Each row was made from one walk, in order. Every step used is in the known rows, and no mark comes twice. Write each row's walk.
In the rows, zero is written as 128.
Known rows
B -> U -> K -> L -> Z: [ 96  58 138 170 146 116 110  86 153 129  97 171 101 159 170 124 156 132
 159 161 120 156 154 166 152 155 141 140 161 150  82 113 172 166 178 165
 119 101 160]
Z -> L -> K -> U: [104  51 126 170 139  74 146 132 150 145 106 141 123 139 146 140 160 149
 173 136 130 185 142 160 130 117 153 157 143 119  97 123 148 157 137 182
 129 124 126]
Y -> B -> U -> W -> Z -> L: [ 96 126 107 172 117 130 137 171 150 121 135 130 100 169 156 149 189 141
 175 144 126 108 179 115 173  92 118 172 174 136 140 106 137 201 136 192
 125 163 100]
H -> U: [120 115 115 152 132 132 154 142 134 125  98 140 126 129 148 128 159 146
 173 147  94 153 114 130 124 126 142 119 155 112 108 126 144 139 149 145
 105 128 146]
Z -> L -> W -> U: [ 90 125 119 158 130 124 163 153 182 106 119 138  81 157 144 144 152 143
 177 161 125 185 177 106 148 109 126 144 155 156 114 108 185 184 153 149
 154 162 145]
B -> U -> K: [111  68 105 178 158 158 137 111 156 104 110 131 104 139 148 105 162 123
 180 139 142 107 132 164 167 132 142 124 167 127  96 130 166 173 148 172
 113 114 139]
H -> U -> Y -> B: [112 144 115 149  78 114 156 165 125 120  86 160 125 124 155 136 176 137
 175 135 103 136 107 116 126  94 127  94 149 111 140 110  90 158 169 157
 122 119 130]
Y -> B -> U -> W -> L -> Z: [106 152 134 148  81 141 126 158 108 138  99 152 113 165 168 131 166 100
 138 128 144 131 171 107 168 122 118 118 146 134 117  73 117 152 151 172
 122 155 108]
W -> L -> K -> U -> Y -> B: [ 91  92 148 143  56  71 152 141 110 148  53 144 105 114 145 102 170 114
 151 117 146 148 107 133 147  82 137  91 142 126 115  84  77 138 157 191
 122 164 122]
Y -> B -> U -> W -> H -> L -> K -> G: [ 65 124  93 197 126 117 127 164 146 148  87 150 111 157 189 108 145 190
 115 105 136 155 129 129 187  96 161 116 167 172 117  54 138 197 132 156
 122 204 154]
Z -> L -> H -> W -> U: [ 89 130 109 143 142  95 158 160 144 105 100 141  91 160 161 121 154 189
 165 169 107 204 180 100 145 137 144 166 183 136 106 119 186 168 148 139
 158 154 173]
B -> U -> W -> L -> K: [ 80  94 123 181 106 147 154 124 157 125 104 127  97 146 164  97 161 114
 163 128 161 160 139 143 176 103 139 126 157 144  87  79 151 179 142 179
 108 189 105]
L -> Z -> W -> U: [111 118 135 142 107 120 131 126 137 142  93 162 138 173 126 150 157 130
 165 182 109 181 171  97 134 155 125 173 154 159  94  75 158 158 163 155
 165 166 148]
Z -> W -> U -> B: [115 133  96 162 136 128 190 154 153 134  98 152 138 170 133 139 177 110
 151 159 128 138 147 101 136 113 136 179 154 130 114  80 182 174 137 166
 140 187 132]
Z -> U: [111 103  87 163 134 141 141 151 123 149 138 155 120 143 122 135 151 118
 174 136  92 144 148 132 142 130 136 143 160 138 128 108 160 148 157 162
 119 118 143]
L -> H -> W -> U: [104 136 116 123 126 114 152 143 117 111  79 138  98 143 156  90 157 173
 160 162 102 199 154  96 143 150 161 127 173 148 106 111 150 151 157 139
 146 166 182]
W -> H -> U -> Y: [ 98 146 124 174 115 126 179 110 142 116  90 144 125 108 151 137 139 157
 185 128 106 190 106 115 150  94 133 105 178 123 126 100 146 173 142 122
 114 164 154]
Z -> L -> U -> Y: [ 78 106 115 192  85 122 164 106 174 114 121 154 123 154 150 146 152 113
 181 143 127 205 151 137 132  97 111 128 174 125 105  88 162 191 143 139
 150 109 128]
L -> W -> U: [102 125 127 135 123 144 149 134 157 116  99 135  88 141 135 112 155 130
 175 158 112 176 144  97 147 125 134 110 144 165 113  99 151 174 165 142
 138 170 155]
U -> B: [118 125 101 158 141 128 172 143 134 125 123 150 132 143 150 130 172 104
 139 130 127 137 120 131 120 114 143 140 140 115 138 112 160 148 109 147
 114 146 122]
W -> L -> K: [ 84  84 136 160  97 124 145 130 131 140  87 133  93 133 132 110 154 131
 134 134 141 169 123 136 147  95 146 125 151 140 100  93 149 135 130 164
 128 187 129]
Y -> B -> U: [132 114 110 141 120 146 105 188 123 133 109 117 119 152 152 129 174 120
 156 122 123  91 127 130 150 104 123 123 144 116 129 125 126 158 165 178
 118 111 116]
H -> L -> W -> Z -> U: [ 77 111 127 169 133 146 126 143 126 149 122 155  71 126 153 121 179 166
 165 148  86 169 140  89 138 137 140 155 167 191 133  64 189 178 165 136
 141 156 178]
W -> L -> U: [ 91 117 128 160  98 155 153 114 128 143  77 128 115 146 137 109 146 108
 138 127 118 179 129 112 147  91 129  97 169 127  80  87 156 133 130 140
 133 155 150]
K -> L -> H -> W -> Z -> U: [ 72  90 122 147 133  89 130 131  98 154 104 162  79 128 161 118 170 189
 153 185  37 203 157 105 141 128 158 177 184 173 123  94 180 160 180 153
 128 145 207]
U -> B -> Y: [100 107 113 134 133 133 147 135 135 112 121 152 118 139 170 144 184  91
 144 114 155 146 112 136 140 127 126 145 151 103 156 112 174 137 104 138
  89 169 113]
H -> L -> W -> Z -> U -> K -> G: [ 42  82 102 201 149 114 144 110 158 128 120 191  58 116 141  96 177 185
 149 163  83 145 128 113 164 149 166 139 191 211 135  61 186 174 151 134
 125 175 220]
Y -> B -> U -> W -> L -> H: [ 88 156 110 142 105 131 143 177 112 136  80 139  87 145 179 111 166 113
 122 105 134 144 165  97 181 104 141 106 155 144 123  79 138 154 127 178
 115 142 119]
L -> Z -> U -> Y -> B: [110 132 115 155  62 117 118 156 102 151 123 190 123 136 150 162 176 103
 170 130 100 163 154 103 140 132 119 132 134 150 166  69  99 158 188 161
 158  98 132]
U -> Y -> B: [102 140 104 138  67 108 136 151 128 124 108 155 113 141 137 130 168 110
 159 133 117 119 127 120 133  96 116  98 148 123 149 103  96 160 144 163
 129 120 115]
K -> L -> W -> U -> B: [ 92 123 124 144 137 112 178 134 175 128  89 161  95 155 170 126 162 118
 137 162 109 184 142 107 129 103 144 134 140 167 116  86 186 181 167 145
 120 174 163]
K -> U: [127  94 119 136 143  92 135 123 126 141  96 138 140 129 129 107 154 121
 172 138 104 140 131 142 127 146 142 117 147 113 101 132 131 126 129 175
  97 121 141]

Which walk is each row?
[ 98 132 152 134  95 116 131 123 110 142 102 149 107 144 131 129 154 119
 133 143 123 168 146 113 137 137 126 128 157 134 104  92 149 105 126 136
 136 165 143] | W -> L -> Z
[ 89  97 134 165 127 153 135 136 129 138 143 138  83 114 133 141 185 130
 185 159  77 169 137  93 146 120 138 158 154 180 153  76 164 174 170 147
 133 153 160] | L -> W -> Z -> U
[ 95 150 120 155 145 141 175 161 162 118  84 159  94 150 178 106 170 141
 136 132 146 168 130  93 130 128 151 132 142 168 120  73 194 180 143 119
 143 186 162] | H -> L -> W -> U -> B
[105 115 119 168 107 128 143 123 162 101 129 132 115 135 147 117 171 103
 193 139 139 127 112 155 151 130 119 115 163 116 112 107 143 182 160 159
 103 118 113] | B -> U -> Y
[110 119 122 143 141 121 150 153 122 133  83 148 114 112 167 126 158 154
 156 136  88 209 122 106 120 134 171 115 146 138 116 111 151 131 143 133
 118 113 164] | L -> H -> U
[103 165 123 168 127 151 109 147 106 152  81 150 126 177 203 139 148 159
 133 110 139 164 168 100 173 125 131 127 154 157 124  57 150 193 136 143
 146 155 139] | Y -> B -> U -> W -> H -> L -> Z
[ 71 117 118 181  86 134 142 101 151 127  85 169 120 144 164 101 150 134
 166 125 129 199 116 132 122 125 124  94 176 149  89  70 152 183 148 119
 146 119 154] | H -> L -> U -> Y
[ 95 143 117 138  85 118 163 119 165 102 101 159 102 151 122 102 154 124
 190 154 127 163 136 131 148 130 124 105 173 148 117 102 132 168 163 151
 125 176 137] | W -> U -> Y
[ 71 145 110 193  80 145 147 130 122 162  47 150 138 165 162 148 144 149
 130 119 112 187 144  85 149  63 112 124 181 146 102  31 161 212 139 133
 182 144 158] | Z -> W -> H -> L -> U -> Y -> B
[107 112 101 148 131  88 156  99 138 137 107 155 143 148 134 104 148 112
 178 137 105 153 159 149 137 148 144 111 149 130 107 107 123 156 119 181
  83 138 127] | K -> U -> W
[ 61 102  96 189 145  94 180 117 211  92 117 172  73 149 127 124 142 168
 159 173 117 155 167 124 174 123 148 132 182 176 111 101 181 177 140 152
 141 173 189] | Z -> L -> W -> U -> K -> G
[121  87 100 164 138 156 124 153 130 117  90 133 102 149 154 116 175 123
 162 127 140  77 138 145 168 106 135 117 158 122 120 128 127 171 157 186
 125 104 132] | Y -> B -> U -> K
[ 94 133 138 138 103  80 153  92 110 138  86 170 131 149 140 109 147 101
 157 140 120 180 170 123 147 159 134 112 154 137  93  79 122 119 124 166
  99 165 136] | K -> U -> W -> L -> Z
[131 108 115 147 160  92 171 134 124 137 102 146 154 133 152 117 175 100
 153 121 122 135 114 141 118 137 158 135 130 103 127 117 141 135 121 161
  90 137 132] | K -> U -> B
[ 96 135 120 179 144 146 123 138  97 175  98 173 120 148 160 152 135 172
 144 114 102 209 157 100 156 150 141 156 166 169 125  68 199 156 142 120
 157 152 181] | W -> H -> L -> Z -> U
[ 96 116 143 173 137  98 139 105 124 175  67 158 144 153 156 185 134 177
 140 178  59 222 154 104 122 106 137 179 164 142  83  71 196 168 160 140
 142 148 181] | K -> L -> Z -> W -> H -> U
[ 81 130 127 134 116 112 144 139 114 140  86 138  83 126 136 111 144 132
 118 124 117 178 140 106 153 121 147 109 164 143 111  91 174 114 106 144
 123 153 150] | W -> L -> H
[ 57  69 131 155 144  86 138  75 114 118  73 162  61 131 160  91 169 195
 143 191  67 184 156 124 144 129 166 149 197 168 103 105 174 168 142 151
 131 158 210] | U -> K -> L -> H -> W -> Z
[106 117  98 167 133 147 140 125 156 115 134 135 122 162 155 113 158 104
 184 140 132 138 155 147 159 136 128 126 158 132 107 101 150 190 137 173
  95 134 107] | B -> U -> W
[ 71  52 107 179 143 117 139  97 140 152 109 182  75 139 120 120 163 150
 161 170  70 139 165 141 165 110 149 163 193 175 118 100 177 170 172 187
 114 150 184] | W -> Z -> U -> K -> L
[119 106 119 159 117 132 117 136 109 156 134 173 129 145 138 154 163 119
 171 141  93 181 160 118 134 160 135 157 139 156 134  93 152 137 164 145
 141 110 149] | L -> Z -> U
[ 94 148 134 153 147  92 135  85 110 159  69 174 143 158 170 118 128 164
 151 115 118 216 173 114 146 167 153 121 164 158  98  65 154 164 107 134
 123 171 166] | K -> U -> W -> H -> L -> Z
[ 78 152 119 174  80 150 135 127 114 147  51 152 122 148 171 125 141 151
 134  94 122 195 130  94 156  69 121  83 176 146 119  55 138 191 139 117
 167 149 163] | W -> H -> L -> U -> Y -> B
[ 72 150  71 199 146 147 158 130 125 161 108 172 107 159 154 126 121 160
 154 111 105 183 182 111 172 121 140 139 186 171 127  61 198 189 116 145
 128 170 159] | Z -> U -> W -> H -> L
[115  50 132 147 128  95 132 120 132 150  89 135 131 121 145 103 163 136
 171 132 117 182 115 154 128 133 161 127 129 135  97 118 116 143 149 178
 114 142 136] | L -> K -> U
[ 67  98 132 164 140 154 143 149 125 134 119 167  71 123 196 142 210 130
 153 117 129 173 119  87 146 135 134 177 159 169 172  52 227 171 147 123
 111 190 159] | H -> L -> W -> Z -> U -> B -> Y
[ 79 106 124 176  94 146 160 112 131 158  76 126 130 156 128 131 150 105
 137 153 107 173 143 101 141  87 112 139 178 125  68  62 181 157 133 154
 146 153 143] | Z -> W -> L -> U
[106  75 130 157 125 116  94 125 127 142  79 172 103 163 179 133 165 137
 143 146 116 121 164 148 155 123 138 128 145 148 101 106 137 164 184 185
 138  89 154] | Y -> B -> U -> K -> L -> Z
[ 94  92 112 184 121 144 151 126 159 134 116 134 131 162 145 154 149 130
 164 140 116 197 161 130 132 100 125 144 169 124  97 108 173 174 132 143
 150 108 139] | Z -> L -> U
[ 86  95 120 180 121 142 146 101 110 143  97 180  95 136 130 126 153 118
 155 137 124 157 167 125 169 145 141 142 170 157 117  83 173 126 152 159
 143 140 165] | W -> L -> Z -> U -> K
[ 47  92  84 223 151 127 161  77 160 148  57 166 126 156 146 118 121 186
 119 146  98 184 142 115 169 103 157 133 209 171  74  43 208 195 107 122
 151 174 217] | Z -> W -> H -> L -> U -> K -> G
[ 87  65 116 184 122 110 144 145 169 130 127 139 108 152 145 156 158 155
 159 144 133 186 149 151 133 100 145 166 151 134 110 113 167 172 128 166
 153 139 119] | Z -> L -> K
[ 84  70 103 185 133  77 163 108 163 135 113 155 126 158 153 131 153 135
 186 137 132 197 176 160 140 122 153 153 148 134  97 100 139 186 127 196
 119 141 111] | Z -> L -> K -> U -> W
[ 98 151 103 153  94 140 146 165 124 131  97 126 101 162 155 110 161 104
 142 121 143  95 162 116 180  94 115 105 156 118 122  93 129 159 133 193
 101 158 103] | Y -> B -> U -> W -> L
[113 112 120 145 139 138 165 147 133 114 100 155 129 125 190 145 191 114
 159 114 141 163  90 125 132 128 140 136 155  94 141 118 170 130 131 130
  79 162 127] | H -> U -> B -> Y
[ 98 142 145 187  94 113 170  98 133 135  84 157 146 127 160 179 154 149
 182 164  96 222 129  92 131 115 125 155 165 130 115  56 157 187 156 122
 153 154 153] | L -> Z -> W -> H -> U -> Y
[ 90 135 130 191 163 139 177 143 156 121 101 118 109 123 166 178 140 178
 173 143 104 213 147  98 143  75 140 145 158 131 124 103 204 189 137 121
 143 148 160] | Z -> L -> W -> H -> U
[ 89 106 149 163 139 104 156 107 128 160  62 171 144 147 203 208 161 142
 127 149 103 226 138  99 133 109 132 194 161 119 122  62 226 161 148 128
 116 178 162] | K -> L -> Z -> W -> H -> U -> B -> Y
[ 74  53 157 178  97  65 162 102 161 124 114 149 100 114 142 130 187 152
 202 150 128 193 123 148 142 108 145 164 167 140 116  98 126 179 156 181
 127 174 129] | W -> Z -> L -> K -> U -> Y
[118 122 117 133  86  71 138 141 117 135  84 157 131 125 140 114 170 109
 174 124 114 119 122 132 128 113 126  90 145 114 137 111  79 143 153 183
 108 112 127] | K -> U -> Y -> B
[ 86 110 115 154  55 105 135 118 139 149  70 171 124 153 159 130 149 113
 144 145  89 177 138 130 128  67 115  91 157 143 108  78 113 181 177 166
 135 102 148] | K -> L -> U -> Y -> B
[ 75 115 131 156 142 116 138 103 150 148  92 128  89 142 148 144 120 156
 133 151  80 202 152 116 143  84 133 114 155 167 112  90 196 182 133 139
 127 154 173] | K -> L -> W -> H
